Each row comes from the steps of one path. Every step used is in the known rows, and no mark comes twice. Write the path behind each row, first mark first.
Known rows
kasa/mari/potom/lami/votanas/mekaz: [ -8  -1  -1   0  13  -3   1  -1  -5 -13  22  -5  14  -5  17   9   1 -14
  -1   0   4  26   3   7]
lami/votanas/mekaz: [ -5  -2   2   0   3  -2  -7   4 -14  -5  10 -12   5  12   0   4  12  -2
  -1   1  -1  14  -5   2]
kameb/ponov: [  1  -5   5  12   0  -2 -10   8  -4  -5   6   0  -1   7  -9  -8  13   3
  -9   1  -2 -13  -2  -3]
potom/lami/votanas/mari/ponov/kameb: [ -6   4  -3  22   8  -5  -3   8  -3  -1  -2   1   2   6   0   7   6  -9
  -7  -8  -1 -20   5   6]
ponov/kameb/mari: [ -2   1   5   6  -2   3  -9   6  -6  -7  -8  14  -5  16  -9  -9  14   9
 -17  -4  -6 -16   4  -2]
lami/votanas/mekaz/kasa/mari/ponov/kameb: [-10  -2  17  10   1   2  -9   6  -6 -15   7  -1   5  12   2   6  29 -10
  -1  -5   0  29   4   6]
potom/lami/votanas/mekaz/kasa/mari/ponov: [-12  -3  11  17   1  -1  -5   5  -2 -11  22  -8  12  -6   8   7  13 -16
   2   2   3  25   2   7]
lami/votanas/mekaz/kasa/mari: [ -7  -5  14   3  -2   3  -8   2 -10 -12  14 -11  10   6   3   3  20  -4
   8   2   4  45   2   5]
lami/votanas/mekaz/kasa/mari/ponov: [-10  -3  16   8  -1   1  -9   4  -3 -14  16  -8  10   3   3   8  24 -12
   4   2   2  34   0   5]
lami/votanas: [ -4  -5   3   1  -4  -3  -9   3  -3 -10  12  -4   6   3   2   3   6   2
  -2  -4  -2   8   1  -2]
ponov/kameb/mari/lami/votanas/mekaz: [ -4   0   2   8   9   0  -5   5 -13  -6  11   7  -4  18   5   4   4   2
 -18  -5  -5  -3  -2   4]
votanas/mari/kasa/mekaz: [  0   1  11  11  -7  -1   0  -1  -5  -5  -6  -4   6   1   6  -6   6 -10
   1   8   2   9  12   8]
ponov/kameb/mari/potom/lami/votanas/mekaz: [ -9   5  -4   1  13   0  -2   4 -11 -10  14   8   1   9   7   2   2  -2
 -15  -4  -2  -3   0   3]
mari/kasa: [-1  0  5  0 -8 -4 -3 -1 -4 -6  8  1  0 -2 11 -6  4 -7 -8 -2 -4 -1  5  3]
votanas/mari/ponov: [ -2   7   5  13   4  -2  -6   6  -2   2 -11  -4   1   9  -9   1  14  -9
  -3   4  -2 -11   2   5]
lami/votanas/mari: [ -1   1   0   7   5  -1  -7   2  -8  -1   0 -10   6   9  -4   4   7   1
   5   1   2   5   2   2]
ponov/kameb: [ -1   0   5   2  -4  -1  -7   7  -7  -7  -9   6  -5  15  -5  -8  12   3
 -10  -8  -5  -4   6   2]
kasa/mari/potom: [ -3   0   8  -7   4   1  -3  -2   4 -16   6   6   9  -3   8   0   8  -7
  -4  -1   0  23   9   4]
votanas/lami: [ -6   3   6   1   2   0  -6   4 -10   4   5  -8  -1   5   0  -7  -3   0
  -2   1   0  -3   0   6]
potom/lami/votanas/mari/mekaz: [ -3   4  -4  13   2  -8   1   3  -9   2   6   0   8  -8  11   8  -6 -13
   0  -1   0 -15  -1   7]
ponov/kameb/mari/potom: [ -4   6   5  -6   5   4  -6   2  -2 -13  -2  19  -4  11  -1  -7  11   4
 -18  -5  -5  -5   7   0]
mari/votanas/mekaz: [ -6   4   7  -2   5  -6  -4   7 -10   2  -4  -4   3  15   1   1   4  -9
  -6   2  -5   6  -4   1]
ponov/kameb/mari/mekaz: [ -2   5   7   2  -6  -1  -6   5  -8  -6  -9  24  -5   9   2  -5  11  -1
 -19  -6 -10 -29   2   1]

Write each row's path
[ -3  -5  14   5 -15  -4  -2   0   0 -14   7   2   6  -5  11  -7   4  -8
  -5   3  -2  13  11   5] : mari/kasa/mekaz
[ 2  3  2 11  6 -3 -2  3 -6  3 -2 -4 -2  8  1 -2 -3 -5 -6  3  1  3  4  9] : votanas/mari/lami
[ -6   2   9  10  -2   1  -9   5   4  -8   2  11   1   3  -9  -1  13  -1
 -15   4  -7 -21   0  -3] : kameb/mari/ponov
[ -1   4   1   3   0  -5  -3   1 -10  -1   0   0   7   2   7   8   5  -9
   2   0  -1  -7  -2   5] : lami/votanas/mari/mekaz
[ -4   2  13   2  -6   2  -7   7 -15  -4   3 -13  -2  14  -6 -10  17  -2
   2   6   2  31   0   5] : votanas/mekaz/kasa
[-11   5   5   3   7   4  -4   5 -12 -15  18   4   0   8   6  -3   7  -1
 -10  -3   2  20   3   5] : ponov/kameb/mari/potom/lami/votanas/mekaz/kasa
[ -3  -3   9  11  -6  -3  -2  -2  -4 -10   6  -5  11  -1  12   4   4  -8
   5   4   3  15   9   6] : lami/votanas/mari/kasa/mekaz
[-6 -5 -3  9 -2 -6 -4  5 -2 -8 18 -4  7 -7  5  2 -6 -1 -4 -4  0 -1  2  0] : potom/lami/votanas
[ -5  -2   3  20  -5  -5   3  -1  -3  -7  13  -6  13 -11  15   2  -6 -12
   2   4   4   7  11   8] : potom/lami/votanas/mari/kasa/mekaz
[ -3   9  -3   7  10  -3   2   2  -5   0   1  -3   4  -1   3  -3  -6 -10
  -3   3   4   3   7   8] : votanas/mari/potom/lami
[ -3  -9   5   6   3  -4  -5   0   4 -14  21   3  10  -6  15   9  -2  -5
  -6  -5   0  19   6   4] : kasa/mari/lami/votanas
[ -2   3   5   3  -5   2  -5  -1  -5  -7   0  16  -6   8   7  -9  10   1
 -19  -6  -7 -19   6   1] : ponov/kameb/mari/kasa
[ -5  -2  11  10   0  -1  -7   5   5 -12  -8  13   2   7  -1   1  21  -8
 -11  -8  -6  -5   9   4] : kasa/mari/ponov/kameb
[ -2  -7   2   5   1  -6  -5   3  -1 -11  21   0   4  -2  10   5  -7  -1
  -9  -5  -2  10   2   3] : mari/lami/votanas
[ -8   3  10   2   4   1   0   2  -7 -12  15  -5   7  -4  10  -6   6 -15
   1   5   7  44   7  11] : votanas/mekaz/kasa/mari/potom/lami
[ -5   4   4  15  -5  -4  -1   4 -10  -3  11  -3   7  -8   9   2  -2 -12
   5   0   4   6   2   8] : potom/lami/votanas/mari/mekaz/kasa
[ -8   4  16  -1  -2  -2  -6   9 -11  -3   1  -6   1  14  -1  -4   8  -7
   0   3   0  29  -1   2] : mari/votanas/mekaz/kasa
[ -3  -1  15   9 -12   2  -4   2  -1 -15  -2  18   0   5   6 -10   9   0
 -16  -1  -6  -8  13   3] : ponov/kameb/mari/kasa/mekaz
[ -3   2  -6  14   3  -5   2  -3  -7   1  13  -7   7  -8  16   4  -8 -11
   0  -2   2  -6   5   7] : potom/lami/votanas/mari/kasa
[ -3   1  -6  16   6  -4  -2   4  -7   0   5 -10   7   0   1   4  -4  -3
   2   0   4  -4   3   4] : potom/lami/votanas/mari
[ -6   3   8   2   2  -1  -7   7  -1  -5 -10  21  -2  15  -4  -3   6   4
 -19  -6  -9 -18   4  -5] : ponov/kameb/mari/votanas
[ -6   5   7   0   7   0  -5   6  -9   1  -3   5   2  16  -2   1   6  -3
 -12   5  -6  -6  -5  -3] : kameb/mari/votanas/mekaz
[ -1  -1  10   1  -6  -4  -3   0  -2  -9   0  13   8  -6  12   2  10 -13
  -5  -1  -5  -1   4   5] : kasa/mari/mekaz
[ -4   5  16   4 -12   3  -7   6  -9 -10  -4  21  -6   8   0 -10  15   0
 -13  -4  -6  -6   5   2] : ponov/kameb/mari/mekaz/kasa
[ -6  -1  17  -6  -3   4  -5  -1   3 -20  11   3   7  -4   6  -6  13  -6
   2   1   5  45  12   5] : mekaz/kasa/mari/potom
[-10   4   9  -3   7  -4  -4   5  -5   7   3   0   3   4   6   0 -10  -4
  -5  -1  -3  -4   0   3] : mari/votanas/lami
[ -4  -1  16   3  -3   4  -7   4 -11  -8   2  -9   4   9  -2  -6  21  -6
   5   6   4  40   4   7] : votanas/mekaz/kasa/mari
